Each row comes from the steps of one path. Every step used is in the known rows, and no mark comes twice. Write the path behind each row, first mark first.
Known rows:
nebev-turip-gobif:  123   71  161  -76   21   -6  -24  -49  -44   41   22   97  -51   74  -34   29   39   34 -150  161 -256  226   58   36   11  102  221   23 -102  -22 -178  -61   78 -175  -99  -67  192 -159 -135  104  -69  -75  -29  -20 -378   76  -69 -258 -124  221   91   61   16  149 -107 -262  203 -129  300   61  -18  156  -14
nebev-gobif:   55  173   43  -55  105  -33 -129   24  -82   47 -138  102  -22  -83   81   13   61   -2   89  162  -65   68   46  -65  -59   65  100  139   45 -102  -13 -188  -33  -75  284   66  145 -103   60   47   43  -22  102  -14 -107   94   -4  -94 -119    2  118  -19 -113  -19 -197 -221   79  -69  -37   25  211  -77   25
mivad-feva-zupigu: -231 -243   99    7   21   23 -151  131 -104   54   68  245  108  -68   15    4   10   41  172  -72 -211 -222  -41   43  -83  -21  137  214 -141   56   44  167  -60  131  290   54    4  -63 -201  -55   -8  -72  202   48 -104 -110  -38  -14 -135   17  331 -356   -1   -4 -167 -139  -29  -36  147  -12 -113  220 -108
vede-turip-gobif:  136  -30   80  -50  113  -26   -1   31    3  156   -9  172   -8   79  113  123  127  -26 -145  191 -117  159 -125   49  118  120  235  -88   19  161   38  -90    1 -173   17  -38  114  -88 -127   95  -20 -115 -171  -68 -193 -159 -129 -370 -161  121  -77  139    6  219 -211 -136  197 -146  393  -36    3   63   55
vede-nebev-gobif:   36  130  -19 -148   -9  -98  -19  176 -127  220 -164  132   12  151  287   27   80  -69    4  177  -79  164  173  -43   14    5  -40  160  127   60 -101 -190   -4 -105  208   82  108 -145  160   25 -104  -73   97   40  -22   89  -59   54   43  -44  -81  -23 -150   11 -254 -239   72   92   52   57  188 -107  108
mivad-feva-gobif-vede: -101 -213   61   13  194  -77 -334  150 -233  -13   91  191   83 -147  173  100  151  114  122   47 -103 -232   26   44   44  116   58  212 -156   52   38 -119 -164   64   96   46   77 -121 -127  245  -42  -59   59  155 -193   33  -86 -179  -37  -73  285  -94  145  113 -332 -308  102   67  176  -21  -41  244   41
zupigu-vede-nebev-turip-gobif-feva-mivad:  -22  197    8 -139 -192  -80  -78  -80   42  112 -236  220   38  224  210   63  -82  -31   41  143  -71   58  185   86  189  -39  205  -30 -177  239  -30 -156  151 -139  106  136  239 -254 -103  313  -82   75  178   47 -374  190  -81 -113   34 -112  -61  -76   18  258   91 -426  216  -71  345   76 -101  308   41
zupigu-vede-nebev-gobif:  -34  182  -26 -158  -38 -233  -10   31  -38  169 -247  124  -39    7  370  -26   69  -17  -13  222   50   85  291  -75  120   55   46  170  -48  -50  175 -200   20  -87  181   91  154 -126   29  235  -50   45   21  129 -229  259  -57   -7  -33 -201 -221   42  -91  113 -150 -215  312  117  -23  106  188    2  134
turip-gobif-nebev-vede:   39   40   15  -11  -33  -48   83  108  -48  136 -111   86 -110  156  191  199  -76   80   23  282 -139   97  -49  193  -90  136   44  -78   81  -82 -337 -241   18 -169  220   46  156 -171   41  205   77   48  -40  -87 -563  145 -193 -190   28   42  -51  -32 -126  100  -64 -332   52  131  264  105  179  -48  -86
turip-gobif-vede-zupigu:  207 -126   37 -120   41  -51 -127  -23   37   71   65  115 -132  -59  279   53  -31   41  155  405   70  -35 -208 -194   71   71   70   34  -10 -110  111 -468 -194 -132  139   87   94 -188 -280  303   27   66 -440 -205 -494  135 -210 -105 -184  -98 -126   41 -191  330 -216 -110  117   -8  226   41  109  -80  -35
nebev-vede-turip-gobif-feva:   68  -35 -111  -81  100    5  -71   78 -157  153  -55  192   36   32  101  124  -11  -29   -8  325 -123   -2  -82  339  132  156  293 -175   -1   11  -86 -210  -22 -169  166   59   36 -110  -41  118  -85    3 -157  -57 -456   82 -152 -497   67 -103   65   57   56  271  -75 -324  193  -68  448   33  -92   17   15
gobif-vede-nebev:   66  -64  -36  -43  -80  -55   61  105   48   27  -28   81   25   41  411   24  104  -66   36   57  111  -32  207  -71  111   91   27   73   56  202   83 -262  -59  -29   56   29   23  -39   33  189 -152   43 -218  101 -155  175 -163  186  127 -166 -278   69  -11  136   16 -135  119  198    2   -2    0  -66  122
vede-zupigu-feva-gobif:  101 -104    9 -271  -14   76 -165  107 -151  181   45  289   49  152  -46   -6  -30  -91  269  127  -33 -286 -145   71  117 -112  -68 -102  -47 -177 -104 -152 -292   83  137  183  -48 -169 -281   25   69   -3  -31 -243  -27   87 -162 -111 -174 -174  209 -179   47  167 -376 -101  -88 -199  238 -110 -112  146  122
vede-turip-gobif-feva:   68  -74  -24  -80  161  113  -91  -27 -100  196   -2  216   38  117   54  149   26 -124  -69  224 -199  -38 -242  248  108  139  267 -170   12  193  -30  -88  -41 -225  155  148  110 -136  -97  143 -101 -120  -55   -8 -182 -217 -141 -401  -25  -18   47   57   21  276 -211 -165  170 -152  469  -13  -88   58  100
mivad-feva-zupigu-vede-turip-gobif-nebev: -301 -193  131  -83   11  -80  -67   87  -39  228  -46  429   -4   72  273  153  114  -35   73  194 -278 -188   12  114    5  140  260  192 -185  167  195   75 -119 -114  300   59  185 -246 -242  275  -32  -50  134   91 -364  -20 -203 -245 -234  -21   76 -285   -8  237 -218 -240  219  -28  415   28 -125  361    3
turip-gobif-vede:  137   -7   -4   61  101  -88 -107  -49   27   30   40   -4  -77 -131  238  138   59   79  -27  214   70    2 -124 -104   17  122  158   32  -54  -52    8 -307  -87 -123  184   22  169 -117  -98  302   45   14 -175  -86 -473   92 -139 -225  -60  -12  -35  132  -73  292 -115 -156  183   48  208   31  104  -55  -40
feva-gobif:  -30  -62   21  -47   80  -50  -90   98 -263  113   29  147   25   70    2   71   78   62  103   15   -6 -184   65   70    5   -8   86   35  -76  -62  -90  -89  -16   57  -32  -81  -13  -71  -28   64  -65  -35   55   67  -41   38   41 -147  -65   87   80    3   61  -52 -280 -154   -5   -9  160    5   -8    4  -38
mivad-feva-zupigu-vede-nebev-gobif: -281  -64   61 -148  -32 -191 -191  149 -177  169 -157  325   42 -105  339    6   69   10  153  161 -170 -184  211  -57   39   60  188  328 -150   16  207   39  -37    5  426  128  150 -221  -91  145  -62  -30  242  139 -247   92  -83  -45 -169 -173  221 -313  -18   96 -258 -364  211   51  116   25   29  219   -3
nebev-turip-gobif-vede-zupigu-feva:  306  -18  205 -206  -24   64 -114  -49   58  -17   76  231    6    0  135   49   72  -90   -7  348 -187   -5  -42  -32  127   78  219  -28 -115  -64 -144 -262 -216 -190  126  127  161 -265 -423  233    5  -23 -247 -154 -553  246 -211 -232 -198 -120  150  -34    4  447 -179 -267  152 -249  446  -19 -129  226   42
zupigu-vede-nebev: -113   90  -75  -97 -123 -195   78   41   29   74 -142   36  -32   85  296  -38   -5   -9  -27   58  112    4  286  -67  155   -2   -5   72  -91   61  201  -45  -10  -52    1   32   53  -41  -39  140  -93   30  -55  114  -69  213  -19   94   58 -256 -332   65  -41  112  101  -52  237  151  -20   21   30  107  107
mivad-feva-zupigu-vede: -319 -191    9  -36  -23 -106 -162   20 -118  -21  -24  247   34 -185  106   -9   38   41  101  -56 -123 -294  117  -43   45  -40  154  224 -271  -27  260  163  -81  125  237   46   29  -95 -231  126   54   14  127  106 -192   57  -27 -108 -150 -119  273 -302   63  100  -76 -175  138   -6   91    9 -114  287  -87
zupigu-feva-gobif-vede-nebev:  117  -28  -15 -129  -13  -25 -138  127 -117  181   38  182  127   45  284  135  124  -47   56   53   -2 -340  172  147   97   18   28  -60  -64   84 -104 -152 -234  -27  224  171   57 -151  -26  234  -39  -19   44   51  -75  133 -212  -59   80 -287  110    6  204  221 -361 -321   44   32  302  -70  -71  152  150
nebev-gobif-feva:   44  182  -98  -66  123   86 -224    7 -175  130 -140   93   64   31  -24   59  -22  -61  125  213 -184 -195  -95  197  -43   37  143   56   25  -36  -84 -152  -50 -108  467  177  137 -144  106  128    2  -12  201   15 -121   31    0 -138   45 -164  299  -75  -97  143 -198 -245   19  -80  100    0   51  -92   21
nebev-gobif-vede:   97  137   39  -28  110  -80 -121   31  -16  -18  -85   60  -58 -217  292   36  159  -31   47  288   -5  -38   50  -69   12  164  176  223   18  -80  100 -357 -101  -62  387    6  118  -82    4  229  -20   66  -59   50 -321  256  -43 -115  -79 -129    4    4  -41  133 -194 -237  146  -17  -36   25  222  -56  -31
turip-gobif-nebev:   34   36   10  -12   -2  -19   55   25   -8  192  -56   68  -82  247  151  224  -61   41  -64  193 -125   82 -123   33 -143   41  -49   -8   73   93 -245 -126   32 -185  194   33  217 -248   10  164   53  -33   10 -101 -303  -57 -176  -84  -52  114  -56  -14 -147  101 -145 -132   41  101  227   67  105  -12    1

Which path is each row?
-220 -250   99  -90   64 -106 -188   32 -125  135   27  375    1 -141  176   68  128   61   42  156 -191 -106    6    9  110  125  322  153 -244   78  316   74 -106  -27  244   58  146 -146 -326  215   15  -78   44   66 -370  -45 -114 -351 -268  -57  213 -196   75  242 -305 -271  262  -81  410   -4  -87  327    1 -> mivad-feva-zupigu-vede-turip-gobif
 138    4  -20 -192  -97    6    4  147   -8  215  -74  200  -64  219  190  157 -115  -29  142  380 -155    3 -121  108   -2   15  -35 -169   88 -147 -257 -296 -196 -157  314  236  119 -282 -161  144  185   38 -202 -329 -527  175 -367 -201  -53 -123   88 -121 -132  283 -229 -263  -19   -7  319    8   30   26   48 -> turip-gobif-nebev-vede-zupigu-feva
  27  -28   58  -83  -41   18  126  116  -61   -8  -35  225  -13  -58   86   24   90   -1  -13  130  -73  116   98  211  101  153  215 -107   16    5   32  -77  -20  -39  -87 -111  -84   45  -28   21  -74   50 -163   40 -274  180  -64 -319   17  -62 -112   53  119  107    6 -157  132  -47  189   -8 -125   42  -23 -> nebev-vede-turip
 -52  -29   42  -77 -138   29  283  138   26  125 -174  213  -36  223  204  146   89 -103   -3  139 -185   83  177  325  -33  167   62  -77  139  158 -134  -35  -17 -101   31 -107   -1 -102  -13   96  -85   43 -100   45 -299  120 -191  -99   74  -19 -247  -38  -25   72  -12 -134  104   70  189   10  -65   62   20 -> gobif-nebev-vede-turip
 199   51   71 -104   22   14 -213 -133  220   81  -20  209   16  -23  219  136  -20   15  300  363  102 -120 -236 -103  118  -58   59 -142  -80   13   29 -386 -211  -74  367  246  153 -282 -309  338  169  118 -163 -307 -406   17 -269 -172 -205 -144  146 -119 -100  384 -140 -306  -30 -147  206  -49   31  152   -1 -> turip-gobif-vede-zupigu-feva-mivad
   8   55   11  -94   75 -123  -13 -114   40  114  -72  131 -116  -72  183   91  125   22 -185  216   29  155   46  -12  190  155  234   20 -157   -3  284 -132  -48 -172  -10   -2  167 -112 -171  284   43  -31 -169   27 -338   76  -54 -353 -192 -125 -208  121   20  318 -135  -78  355  -94  283   38   38  190   55 -> zupigu-vede-turip-gobif
-127   27  -32 -113   69   92 -161   58 -207  159 -118  273  105   -6  -15    9  -36  -96  269  259 -204 -396  -59  190  -19   15  320  114  -71  -79  -42  -87  -47  -10  618  146   43 -201   38   40 -145   29  276  -53 -164   55  -72 -176  -50  -96  324 -287 -109   96 -257 -260  -97  -93  195   -7  -39  -61 -115 -> nebev-gobif-feva-zupigu
-163 -126   86  -92  -70 -118   29  -71  -46  174  -18  337 -131  -73  184   61  119   -2   21  211  -23 -191  105  105  165   90  418   23 -237  -10  371   20  -49  -35  205  -82    8 -101 -232  223 -117   53 -148  -18 -373   99 -111 -402 -373  -38 -169 -122  -23  253 -180 -145  228  -88  400  -16 -101  167  -95 -> feva-zupigu-vede-turip-gobif
-306 -206    8 -110 -110 -162 -103  155 -115   62  -81  271   94  -41  243  -15   43   11  117   -4 -107 -255  179  -35   89  -34  159  247 -186  127  264   93  -89   62  216  111   36 -116 -171  113  -73  -41  181  119 -183   62  -99   76  -58 -177   88 -280   48   96 -135 -198  176   62  116   16 -100  232    2 -> mivad-feva-zupigu-vede-nebev
 -15  108  248  -56 -162   99  198   38   34   19  -77  141   -2  350   69   93   63 -199  -45   37 -360   93  253  206 -101   81    0   53   24  161 -265   67   43 -122  -81 -125  115 -177  -46   63 -116    4  117   77 -189  127 -107  133   36  132 -183 -112   -4   -9   50 -115   35  -49  151   19 -136  230   18 -> gobif-nebev-turip
 230   77   26 -235   74   26 -207    8   31   59 -123  233   33 -145  299   -1  119 -114  225  419  -35 -131  -48  -68   86   67   88   84   21 -181  124 -396 -314  -65  519  249  113 -184 -191  209   94   78 -103 -133 -276  238 -232  -68 -143 -297  148 -118 -100  326 -305 -255   56 -137   61  -34  115    4   71 -> nebev-gobif-vede-zupigu-feva
-117  -28  138 -159 -194 -141  103    3  -74  207  -41  357  -58   76  249   -9   30  -23   -3  163  -70  -98  262  -30  126   12  361  124 -209   39  100  -26   -6  -84  106  -92   39 -187 -188  167 -222   41  -30   -7 -490  282  -83 -164 -213   18 -179 -214  -38  199 -101 -294  227  -19  398   83  -72  218  -58 -> feva-zupigu-vede-nebev-turip-gobif
-135 -203   54  -30  169  -63 -325  135 -307   65   41  190  101    1   27   78   77  129  101  -41 -174 -162  -40   61   28   19  -27  138  -98   -4  -52   20  -62   62   50   57   79 -129  -67   65   43 -130  221  154  -62  -91  -26 -152  -77   57  389  -95  128   -9 -392 -206   57  -26  191    5  -79  253    6 -> mivad-feva-gobif
 171  -34    2 -210  -67  111  -86   61   68   60   25  154   24   49   14  -77  -76 -122  140  167  -31 -152 -154  -31  112 -136  -66 -162    9 -128    7  -62 -212    8  157  287  -31 -111 -274  -43  141   18 -133 -254   58   20 -143    4 -119 -217  190 -160  -44  181 -210  -26 -128 -206   70  -96  -80   78  118 -> vede-zupigu-feva
 -38  233  -66 -138  -68   17 -177   53  -39  233 -274  207  193  303  218   76  -45 -104  263  126 -109  -21   50  122  -21  -70   43  -27   94  262 -103 -213  117 -104  459  227  117 -233  159  120 -102  -20  358    3   -8  -59 -113   37  126  -75  112 -168  -73   52 -164 -434   -7  -23  114   15   53   -9   52 -> vede-nebev-gobif-feva-mivad
  76 -181   52 -129   64  -16 -146   86 -167   21   68  236  -48   -6  204   47   85  -16  343  238  132 -302  -16   39  121  -25  100   72  -38 -150  108 -396 -231  122   24  -42  -79 -134 -297  235 -103   91 -286  -76 -243  275 -124 -114 -179  -99 -223  -79   16  163 -335  -71   -9   14  112  -61  -43   43  -18 -> feva-gobif-vede-zupigu
-261  -92    2  -25 -154  -93   51  -52  -13   55    7  226  -51  -98   66  -24   32  -25  141   23  113 -320  190   45  127    4  259  110 -224 -109  302  101  -53  165  236  -46  -50  -50 -209  132 -113  153  -20  -16 -247  234    3 -107 -209  -90  -35 -217   14  109   65  -37   57   16  105  -11  -89  123 -126 -> feva-zupigu-vede
  33  141   64 -142 -116 -192   49   24   10   74 -104  120  -70   98  257   15   43  -15 -196  183  -34  245  324  -30  150   44  166   78 -147   36   45 -112   15 -193 -131  -12  210 -194 -121  251 -101    0 -109  107 -428  281  -94 -128  -38  -57 -245   70   34  246   -6 -223  396    3  271   90   -4  222   72 -> zupigu-vede-nebev-turip-gobif
-237 -143   21  -22   43  -27 -132  255 -318   92  -66  240   71  152  173  166    2  118  202   85 -264 -137   76  274  -97  109  -85  114   -4    1 -227  -59  -47   48  123   39  109 -212   -3  108   32  -73  229  142 -281  122 -142 -109   55  -42  268 -222   95  -21 -306 -376   24  168  177   31  -50  215   -9 -> mivad-feva-gobif-nebev-vede
 112  -61   21  -95   55  -55   52   78  -86   67  -76  170  -69   -6  142  128   88   70  -25  293 -106  169    5  167   45  209  299 -112   19  -75  -30 -213  -48 -126   40 -112    1  -78  -45   95  -21   -6 -226  -36 -500  101 -134 -459  -46   12  -41  138   17  200  -91 -288  267  -89  322   22  -12   11  -52 -> nebev-vede-turip-gobif
 -89  -12  -27 -178  -71   43  -92  183 -217  348 -170  350  138  206  202   51  -35 -152  235  172 -160 -191   29  130  -25  -16  198   92   32   72  -41 -127  -28  -23  533  160   50 -194  123   43 -230   -3  224   -5 -137   38 -146   18   62  -79   59 -230 -123  108 -285 -365  -12    3  212   23   24 -122   -5 -> vede-nebev-gobif-feva-zupigu
 -24  -73  125  -87  -27  106  -37  -10 -141   69   96  261   54   92 -106   87  -35  -73   71  180 -351 -202  -50  230   16   73  416   -4 -196   38 -174  -19   27 -155  202   -1  106 -230 -190  100 -150  -15   92  -72 -490   36 -111 -321 -112  115  223 -173   23  242 -105 -303   81 -223  548   22 -169  181 -137 -> nebev-turip-gobif-feva-zupigu
 170   43   25 -185   67  -22 -146   24    5   10 -122  206  -25 -117  326  -25  121  -42  196  462   13  -50  -76 -148   79   47  112  190   41 -192  186 -451 -204   14  367   96   56 -190 -159  171  -45  104 -244  -99 -312  304 -182  -45 -123 -185  -62  -82 -182  225 -297 -165  101  -60  -22   38  127 -110   14 -> nebev-gobif-vede-zupigu
 263   84  268 -189  -84   53 -171 -123  187  -50  -19  280   63   49  137   70   66  -74  118  350 -170   66   38   -1  116  -20  228  -92 -125   67  -50 -283 -109  -74  169  171  212 -296 -388  285   62   74  -53 -210 -552  136 -223 -220 -235  -20  209 -119   37  397 -117 -374   70 -265  372  -68 -102  369  -36 -> nebev-turip-gobif-vede-zupigu-feva-mivad
-211 -165  152 -152 -116 -154 -102   76 -181   65  -56  383   16    0  247   18   25   37  -10  107 -288  -15  228   13   65   70  264  265 -267  103   86   55  -26  -69  177   57  149 -246 -236  215  -88  -80  119   88 -510   89 -130 -146 -193    8  172 -311   23  228 -236 -362  284  -30  396   57 -116  339    4 -> mivad-feva-zupigu-vede-nebev-turip-gobif
 -94  -99  114 -101  -24   25  156  199 -195  211  -91  326  -36  285  175  200  147  -19   89   82 -158  -88  208  365  -36  137  116  -80   63   43 -153  -68 -105   -7   -9 -158    2 -137  -36  144 -178   18  -13  105 -315  216 -161 -245  -42   18 -149    2   98    2 -267 -247   64   54  322   11  -70  132  -18 -> feva-gobif-nebev-vede-turip
 163   74   98  -75  188  -23  -74    2   11   54 -110  236  -43 -150  349   75  311  -97  -29  293  -82   12  144   24   83  246  305  108   27   42  236 -315 -120  -88  290  -17  151 -102  -53  253  -73  -15 -106  120 -306  131  -92 -264 -116 -151  -94   85   -9  217 -220 -272  191  -72  130   -6   99  -12  101 -> nebev-gobif-vede-turip
